Each row comes from the steps of one path. Every step used is in the known rows, and no mark comes twice. Write the path behind each row, first mark first.
Known rows:
guve/sado/badeb/lopa/parem: [-0.24 -5.43 -0.29  0.21 -1.07  0.27 -2.43  1.27 -2.20 -2.59 -0.25 -2.72
  4.17 -0.23  1.34 -0.82 -3.12  0.54 -2.75 -1.10  1.54 -0.66  1.21 -2.18
 -3.21 -0.06]
parem/guve/lopa: [ 0.33  3.16 -0.13 -1.65 -2.62  2.15  1.73 -1.34  2.28  0.18  0.87  0.79
 -1.37 -0.45 -0.50  1.54 -1.39 -1.25  1.18 -1.66  1.45 -1.57 -2.19  0.09
  1.21 -2.09]
tikik/lopa/sado/badeb: [ 1.40 -2.44 -1.79  0.18  2.31  4.95 -2.66  3.04 -0.57 -0.73 -1.02  0.24
  2.77  0.63  1.39  0.08  2.54 -2.39 -2.43  3.14 -0.79  1.99 -0.19  0.52
  1.00  1.54]
lopa/badeb/guve: [ 0.46  1.15  1.99  0.25  1.38 -0.29  3.40  1.69  1.08  1.66  0.42  0.08
  0.98 -0.27 -1.31 -1.38  0.59  3.06 -0.38 -1.10 -3.17 -0.08  2.00  2.30
 -2.94 -0.08]
badeb/lopa: [ 0.40 -2.21  1.66 -1.08 -0.77 -1.48  1.38 -2.38 -0.13  2.47  0.27 -0.09
  2.35 -0.46  0.77 -0.06 -0.72  0.33 -0.04 -0.06  1.86 -0.94  0.82 -2.53
 -2.35 -0.42]
lopa/sado: [ 1.30 -0.80  1.96 -0.72 -0.40  1.98 -1.50  0.84  1.99  1.44 -1.65 -1.40
 -1.84 -0.64  1.46  3.04  2.54 -0.80 -0.20  1.49 -0.77  1.42  0.26  0.10
 -0.85 -0.30]
lopa/parem/guve: [ 0.76  2.32  1.57  0.10 -1.35  1.81  0.78  0.45  3.19 -0.17 -0.34 -2.82
 -1.27  1.35 -0.46  2.14 -1.40 -2.21 -0.96 -0.03 -1.04  0.12  0.19  2.99
 -3.24 -2.39]
lopa/tikik/guve: [-1.43  0.74  0.15  0.87  0.98  0.27 -1.46 -1.06  0.48  3.02 -1.55  0.07
 -4.00  0.00  0.60  2.14  2.94 -0.72  1.64  1.13  0.22  1.64 -0.05 -3.32
 -0.60 -0.14]
sado/badeb/guve/tikik: [-1.93 -0.89 -0.32 -0.09 -0.28 -1.86 -0.10  0.51 -0.54 -1.12  0.24  0.91
  1.06  0.49  0.88 -1.48 -1.49  4.10  0.89 -0.50 -0.46 -2.28 -0.31  0.76
  2.12  0.37]
lopa/badeb: [ 1.09 -0.49  2.16 -0.70  0.58  3.80  2.85  0.89  0.34  1.13 -0.24  0.24
 -0.87 -0.60  1.32  1.06  0.64  1.60 -0.75 -0.85 -1.21  0.13  0.35 -1.23
 -2.29 -0.61]
sado/badeb: [-0.65 -2.99  0.19 -0.77 -0.23  4.94 -0.57  0.72  0.01  0.62 -0.19  0.50
  1.74  1.50  3.34  2.27  0.19  1.68 -1.06  1.10  0.44 -1.79 -1.04 -2.31
 -2.19 -0.83]
lopa/sado/badeb/guve/tikik: [-0.59 -0.88 -0.67  0.48  0.60 -1.25 -2.53  2.97  0.22 -2.11 -0.56 -0.56
  0.07 -0.69 -0.10 -1.73 -0.06  2.20  0.40  1.19 -2.18 -0.02  0.31  1.66
  3.01  1.29]
lopa/sado/badeb/guve: [ 0.05 -1.56 -0.53  0.48  1.13  1.73 -2.58  3.59  1.29  0.21 -0.34 -1.00
  2.32  0.62 -0.32 -0.43  2.00  1.72 -1.23  2.54 -2.78  0.13  1.11  1.88
 -1.51  0.71]
tikik/guve/badeb/lopa: [-1.25 -1.08 -0.31  0.53  0.54 -6.73  0.55 -0.84 -2.41  2.24  1.03  1.68
 -1.67  1.02 -1.34 -0.61 -0.78  1.61  0.60 -1.41  2.93 -0.80 -0.25 -2.97
 -0.12  0.26]
guve/sado/badeb/lopa: [-0.52 -6.95 -0.32 -0.35 -0.92  0.23 -1.42 -0.31 -1.76 -2.05  0.34  0.53
  4.19  0.42  1.30 -1.27 -0.93  1.82 -0.70 -0.82  2.31 -1.80 -0.77 -4.09
 -3.53  0.09]
sado/badeb/guve/lopa: [-1.47  0.50 -2.02 -0.90 -0.72  1.22 -0.37  1.10 -0.69  0.98  1.16  0.42
  3.11 -0.42  0.44 -0.27 -2.20  2.61 -0.50 -1.01  0.28 -2.57 -0.13  0.75
  1.69  0.21]
tikik/lopa/sado: [ 2.12 -0.09 -0.09  0.28  1.41  1.37 -1.01  0.84  0.82  1.21 -1.78 -0.70
  0.26 -0.26  0.81  0.90  3.20 -2.71 -0.52  2.02 -0.82  2.91  0.65  2.36
  1.11  0.88]
guve/lopa: [-0.04  0.93  0.29 -1.74 -2.09  1.84  0.92 -1.52  0.06  2.29 -0.01 -0.16
 -1.25 -1.76  2.47  3.10 -1.51  0.40  0.85 -2.00  2.28 -1.43 -0.66 -1.49
  2.49 -1.00]
tikik/lopa/parem/guve: [ 1.49  3.28 -0.53  0.88  0.45  0.86  0.94  0.31  1.87 -0.56 -0.37 -1.98
  1.04  1.88 -1.38  0.13 -0.73 -4.22 -1.75  0.29 -0.79  1.77  0.55  5.26
 -1.21 -1.16]
parem/guve: [ 0.58  1.30  1.68 -0.56 -1.54  1.68  1.79 -1.19  3.57  0.29  0.15  0.56
 -0.96  1.86 -0.45  1.58  1.02 -0.53  0.97  0.14 -0.22 -0.82 -1.65  0.83
 -3.51 -2.68]
tikik/lopa/badeb/guve/sado: [ 1.10 -0.51 -0.20  1.89  1.83 -3.17  2.16  2.00 -0.35 -1.48 -0.33  0.61
  2.91 -0.02 -2.01 -3.50  2.17  1.71 -0.36 -2.40 -2.33  1.49  1.61  4.52
 -2.01  0.88]
sado/badeb/guve: [-1.27 -1.47 -0.21  0.15  0.51  0.75 -0.13  1.42  0.64  1.08  0.40  0.25
  3.19  1.93  0.67 -0.21  0.07  3.32 -0.72  0.96 -1.15 -2.00  0.44  1.07
 -2.79 -0.17]
parem/guve/badeb/sado: [-0.20  3.74  0.82 -0.58 -1.93 -1.46 -0.13 -2.59  1.94 -1.29  1.97  1.08
 -0.94  2.10 -2.20  0.84  0.45 -1.83  0.72  3.00 -1.17 -1.38 -1.11  3.12
 -0.37 -0.85]
guve/badeb: [ 0.15  0.45  1.53 -1.06 -1.34 -2.33 -0.23 -1.01 -0.19  2.24  0.30  0.47
 -2.21  0.19  2.11  3.36 -1.12  2.50  0.51 -1.51  0.32 -2.12 -1.06  2.38
 -0.09 -0.71]

Which path is each row?
[-0.99  1.46 -2.02 -0.38 -0.32  1.50 -1.37  2.77 -1.01  0.44  0.57 -3.00
  2.59 -0.57  0.68  0.22 -4.55  1.29 -2.51 -1.30 -0.61 -1.53  2.06  2.44
  2.04 -0.09] | sado/badeb/guve/lopa/parem
[ 1.30  0.76 -0.42  1.30 -0.78 -1.04 -0.37  0.57  1.70 -3.29 -0.94 -1.88
  0.77  1.72 -1.40 -0.20  0.14 -3.39 -0.73 -1.58 -0.31  1.94 -0.01  5.12
 -2.37 -1.31] | tikik/lopa/parem/guve/sado
[ 0.60 -3.06  0.14 -0.52  0.44  5.56 -2.86  2.89  0.61 -0.38 -0.99 -0.83
  0.57  0.23  2.35  1.95  2.01 -0.18 -1.63  2.76 -1.27  0.52 -0.65 -1.35
 -0.97  0.32] | lopa/sado/badeb
[ 0.35  0.33 -0.25 -0.20  0.11 -2.26  1.24 -2.23 -1.13 -0.24 -0.94  1.11
 -1.01 -0.33  1.92 -0.16 -0.46 -0.40  1.63 -1.16  1.51  0.24 -0.73  1.20
  4.49  0.37] | guve/tikik/lopa
[-0.33  1.82 -0.64  0.79  0.87 -6.31  1.69 -1.40 -0.27  0.07 -0.35  0.85
  0.95  0.09 -0.77 -2.56 -0.33  1.14  1.90 -0.84 -0.07 -0.14  0.93  4.81
  4.19  0.88] | badeb/guve/tikik/lopa
[ 0.16  4.99  0.62  0.35 -1.57 -1.29 -1.26 -0.96  1.56 -1.65  1.68 -2.16
 -1.04  1.57 -2.12  1.43 -1.91 -2.86 -1.12  2.67 -2.07 -0.29  0.76  5.24
 -0.05 -0.74] | lopa/parem/guve/badeb/sado
[ 0.58  2.66  0.98 -0.79 -1.74 -1.80  0.58 -0.76  1.99  0.33  1.10  1.24
 -2.52  1.51 -0.97  2.08 -0.85  0.60  1.03 -1.21 -0.64 -2.21 -2.46  3.85
 -1.58 -1.41] | parem/guve/badeb
[ 1.33  1.84 -0.22  1.13  3.17 -1.17  3.47  1.73 -0.13  1.13  0.26  0.75
  3.11  0.25 -2.07 -3.26  1.20  1.11 -1.20 -0.56 -2.69  1.31  2.23  4.54
 -0.92  1.37] | tikik/lopa/badeb/guve
[ 0.84  4.24 -0.76  0.78  1.46  1.28  3.01 -1.45  0.10 -5.05  1.32  2.01
  0.31  0.80 -3.71 -4.82  1.13 -3.94  0.51  2.75 -1.82  1.90 -0.25  1.70
  3.95  1.11] | parem/guve/tikik/lopa/badeb/sado
[ 1.14  0.99  0.23  0.40  0.84  0.68  0.40  0.29 -0.22  1.61 -1.30 -2.53
  1.47  0.44  1.57  1.63 -0.97 -2.49 -2.04 -0.03 -0.16  1.89  1.92  3.72
  0.37 -0.27] | tikik/lopa/parem
[-2.08  3.12 -0.75  0.96  0.71 -3.07 -3.19 -2.35 -1.01  1.29  0.43  0.69
 -3.90  0.25 -1.17  1.38  2.07 -1.82  1.50  4.03 -0.74  1.08  0.38 -0.97
  2.34  1.50] | lopa/tikik/guve/badeb/sado
[ 0.90  1.23  0.51 -0.92 -1.30 -4.58  1.16 -1.52  0.62  0.11  2.32  1.17
  0.27  0.35 -3.14 -1.31 -2.77 -0.13  0.49 -1.22  0.72 -2.01 -1.54  2.22
 -2.00 -0.22] | parem/guve/badeb/lopa
[-0.08  1.60  1.50  0.11  0.72 -3.06  3.34  0.81 -0.37 -0.84  0.23  0.28
 -1.45 -1.65 -1.00 -2.49 -1.05  3.87  1.36 -2.38 -2.47 -0.51  0.98  2.20
  1.77  0.52] | lopa/badeb/guve/tikik
[ 0.20  2.78 -0.10 -1.79 -1.48  2.46 -1.65 -2.63 -0.06  2.89 -0.62 -0.67
 -2.21 -4.10  1.78  2.91 -1.74 -1.83  1.35 -0.66  0.44 -0.16 -0.22 -0.33
  3.56  0.83] | guve/lopa/tikik
[ 0.43 -1.31  1.55 -0.08 -2.93 -0.51  0.23 -1.11  3.16 -2.34 -0.37  0.55
 -1.14  1.48 -0.40  1.33  1.86  0.04  1.83 -1.60  0.29 -0.82 -2.31  0.86
 -4.36 -2.62] | parem/guve/sado
[-2.38  1.41 -0.11  0.90 -0.07 -3.73 -0.80 -1.60 -0.99  0.87  0.95  1.43
 -2.84  2.63 -0.42  1.67  2.39  0.14  0.87  2.80  1.09 -0.13  0.02 -2.16
  1.48  0.11] | tikik/guve/badeb/sado
[-2.35 -7.10 -1.67  1.44  0.34 -1.41 -1.06  0.68 -2.43 -2.04 -0.02  1.42
  1.73  1.94  0.13 -2.06  1.28  1.88 -0.22 -0.46  3.71 -0.33 -0.87 -7.87
 -3.28 -0.23] | tikik/guve/sado/badeb/lopa
[ 0.72 -0.44  1.01 -0.80  0.20 -0.63 -0.95 -3.23 -0.22  2.78 -0.25 -0.81
  0.89 -2.82 -0.15 -0.36 -1.01 -1.44  0.54  1.08  0.17  0.26  1.16 -1.25
 -1.42  1.40] | badeb/lopa/tikik
[ 0.50  2.38  0.11 -1.11 -2.06  1.81 -0.10 -0.04 -0.26  1.63 -0.35 -3.20
 -1.16 -2.26  2.53  3.51 -3.98 -0.89 -1.06 -2.29  1.30 -0.42  1.19  0.76
  2.82 -1.14] | guve/lopa/parem
[ 0.20  2.87  0.21 -1.25 -0.49  4.81  1.98 -1.22 -0.89 -0.18  1.52  0.22
  0.32 -2.00  0.12 -0.07 -0.19 -1.34 -0.64  1.46 -0.37  0.10  1.23 -3.01
  3.22  0.42] | guve/lopa/badeb/sado
[ 1.14  1.82 -0.57  1.16  1.52 -5.48 -0.78  0.72  0.36 -0.74 -1.30 -0.38
 -0.21 -1.32 -1.40 -2.71  1.21 -0.69  1.19  0.47 -1.66  2.33  1.64  5.57
  5.18  2.10] | badeb/guve/tikik/lopa/sado
[-2.75 -5.68 -1.07  1.51 -0.23  1.11 -1.88  1.89 -1.09 -2.11 -0.95  1.33
 -0.78  3.13  1.87  1.07  3.13  2.29  0.50 -0.67  2.52 -0.23 -1.87 -5.90
 -2.75 -1.11] | tikik/guve/sado/badeb
[ 1.71  3.38 -0.56  0.32  1.55  0.64  3.84  0.25  0.20 -3.67  0.51  2.02
 -1.75 -0.16 -2.52 -3.77 -0.39 -1.70  0.75 -1.63 -1.06  1.22 -1.65  2.37
  2.80  0.28] | parem/guve/tikik/lopa/badeb
[-0.82  1.27 -1.00 -0.04  0.94  2.22  2.98  1.78 -1.75  0.78  0.30  1.25
 -3.74 -1.24 -0.28  0.21  0.43  0.91  0.08 -2.44  1.44  0.89 -0.34 -5.58
  2.55 -0.30] | tikik/guve/lopa/badeb
[-1.03 -0.27 -2.44  0.97  1.68 -2.69  0.16  0.59 -1.69 -1.65  0.15  1.41
  3.21  1.13  0.05 -3.44 -0.72  1.65  0.12  0.03 -0.20 -0.98  0.10  3.30
  3.91  1.43] | sado/badeb/guve/tikik/lopa
[ 1.77 -1.13  0.94 -0.71 -0.19 -4.12 -2.06  0.35 -0.91  1.38  0.47 -0.69
 -0.49 -2.12 -0.88  0.14 -1.33 -0.11 -0.58  0.13 -0.07  0.21  0.43  1.40
  0.70  1.49] | guve/badeb/lopa/sado
[-1.94 -3.56  0.71  1.34 -1.09 -2.77 -0.10 -0.12  0.36 -0.29 -1.66  0.84
 -3.13  1.97  1.35  1.99  4.04  1.90  2.19 -1.77  2.70  0.35 -1.08 -4.32
 -2.72 -1.86] | tikik/guve/sado
[-1.18 -3.07 -0.34  1.42  0.34 -4.54 -2.13 -2.07 -1.21  0.07 -1.15  0.17
 -1.60 -1.39 -1.25 -1.49  1.77 -0.46  2.08 -0.62  1.93  1.71  0.51 -5.15
 -2.19  1.17] | badeb/lopa/tikik/guve/sado
[ 0.88  0.94 -2.21 -1.17 -1.15  6.63 -2.50  2.59  1.58 -2.91  0.58 -0.21
 -0.14 -0.60 -0.91  0.41 -0.23 -2.49 -0.85  1.07 -0.50 -0.16 -2.32 -0.97
  2.07 -0.25] | parem/guve/lopa/sado/badeb
[ 0.97  1.74  0.49 -1.67 -0.44  4.12  2.83  0.66 -0.96  0.78  0.55  0.27
 -1.30 -2.77  1.22  1.12 -1.77  0.98 -0.60 -2.67 -0.07 -0.45 -0.15 -2.23
  2.08 -0.12] | guve/lopa/badeb
[-1.91 -3.07 -2.05  0.77  2.40  1.22 -2.49 -0.17 -2.23  0.91  0.25  0.77
  0.85  0.17 -0.61 -2.04  0.44 -0.66 -0.64  2.30  1.33  0.68  0.04 -6.52
 -1.23  2.02] | sado/badeb/lopa/tikik/guve
[ 0.70  0.04  1.43  0.68 -2.72 -0.28 -0.65  0.54  2.97 -3.01 -1.02 -2.86
 -1.32  1.04 -0.50  1.78 -0.73 -1.29  0.08 -1.80 -0.32  0.24 -0.39  2.88
 -4.20 -2.76] | lopa/parem/guve/sado
[-0.35 -5.20 -0.60 -0.05 -0.20  1.14 -3.83 -1.07 -2.02 -1.59 -0.18 -0.20
  3.23 -2.03  0.61 -1.70 -1.19 -0.09 -0.34  0.39  0.67 -0.36 -0.24 -3.01
 -2.71  1.89] | guve/sado/badeb/lopa/tikik
[ 1.31  1.12  0.09  0.07  1.92  0.52  3.11  0.25 -1.98 -1.53 -0.39  1.39
 -1.00 -1.44  0.62 -2.21 -0.78 -0.29  0.30 -2.01 -0.41  1.10 -0.20  0.74
  4.23  1.19] | guve/tikik/lopa/badeb
[ 0.41  0.79  2.11 -0.34  0.58  4.28  2.16 -0.69  0.26 -0.13  0.77  0.15
  0.62  0.38  0.15  0.05  1.92 -0.61 -0.84  3.32 -2.06  0.73  1.57 -2.05
 -1.23  0.08] | lopa/badeb/sado
[-1.66  1.00 -1.08 -0.35 -0.85 -0.18  1.02 -0.51 -0.92  1.94 -0.31  1.16
 -3.55  0.14  1.10  2.34  0.45  0.41  1.46 -1.87  3.59 -0.27 -0.81 -5.25
  2.88 -1.26] | tikik/guve/lopa
[-1.03 -0.72 -0.22  0.61  1.62 -2.31 -0.89 -2.21 -0.85  2.91 -0.41  0.11
 -1.15 -1.14 -1.41 -1.13  0.80 -1.35  1.18  1.06  1.27  1.60  1.01 -5.10
 -1.05  1.10] | badeb/lopa/tikik/guve
[ 0.02 -2.45 -0.82 -0.97  1.02  3.12 -2.62 -1.18 -1.54  1.23  0.16  0.03
  3.19 -1.65  0.64 -1.28 -1.92 -0.68 -1.37  2.16 -0.17 -0.57  0.19 -2.98
 -1.67  2.06] | sado/badeb/lopa/tikik
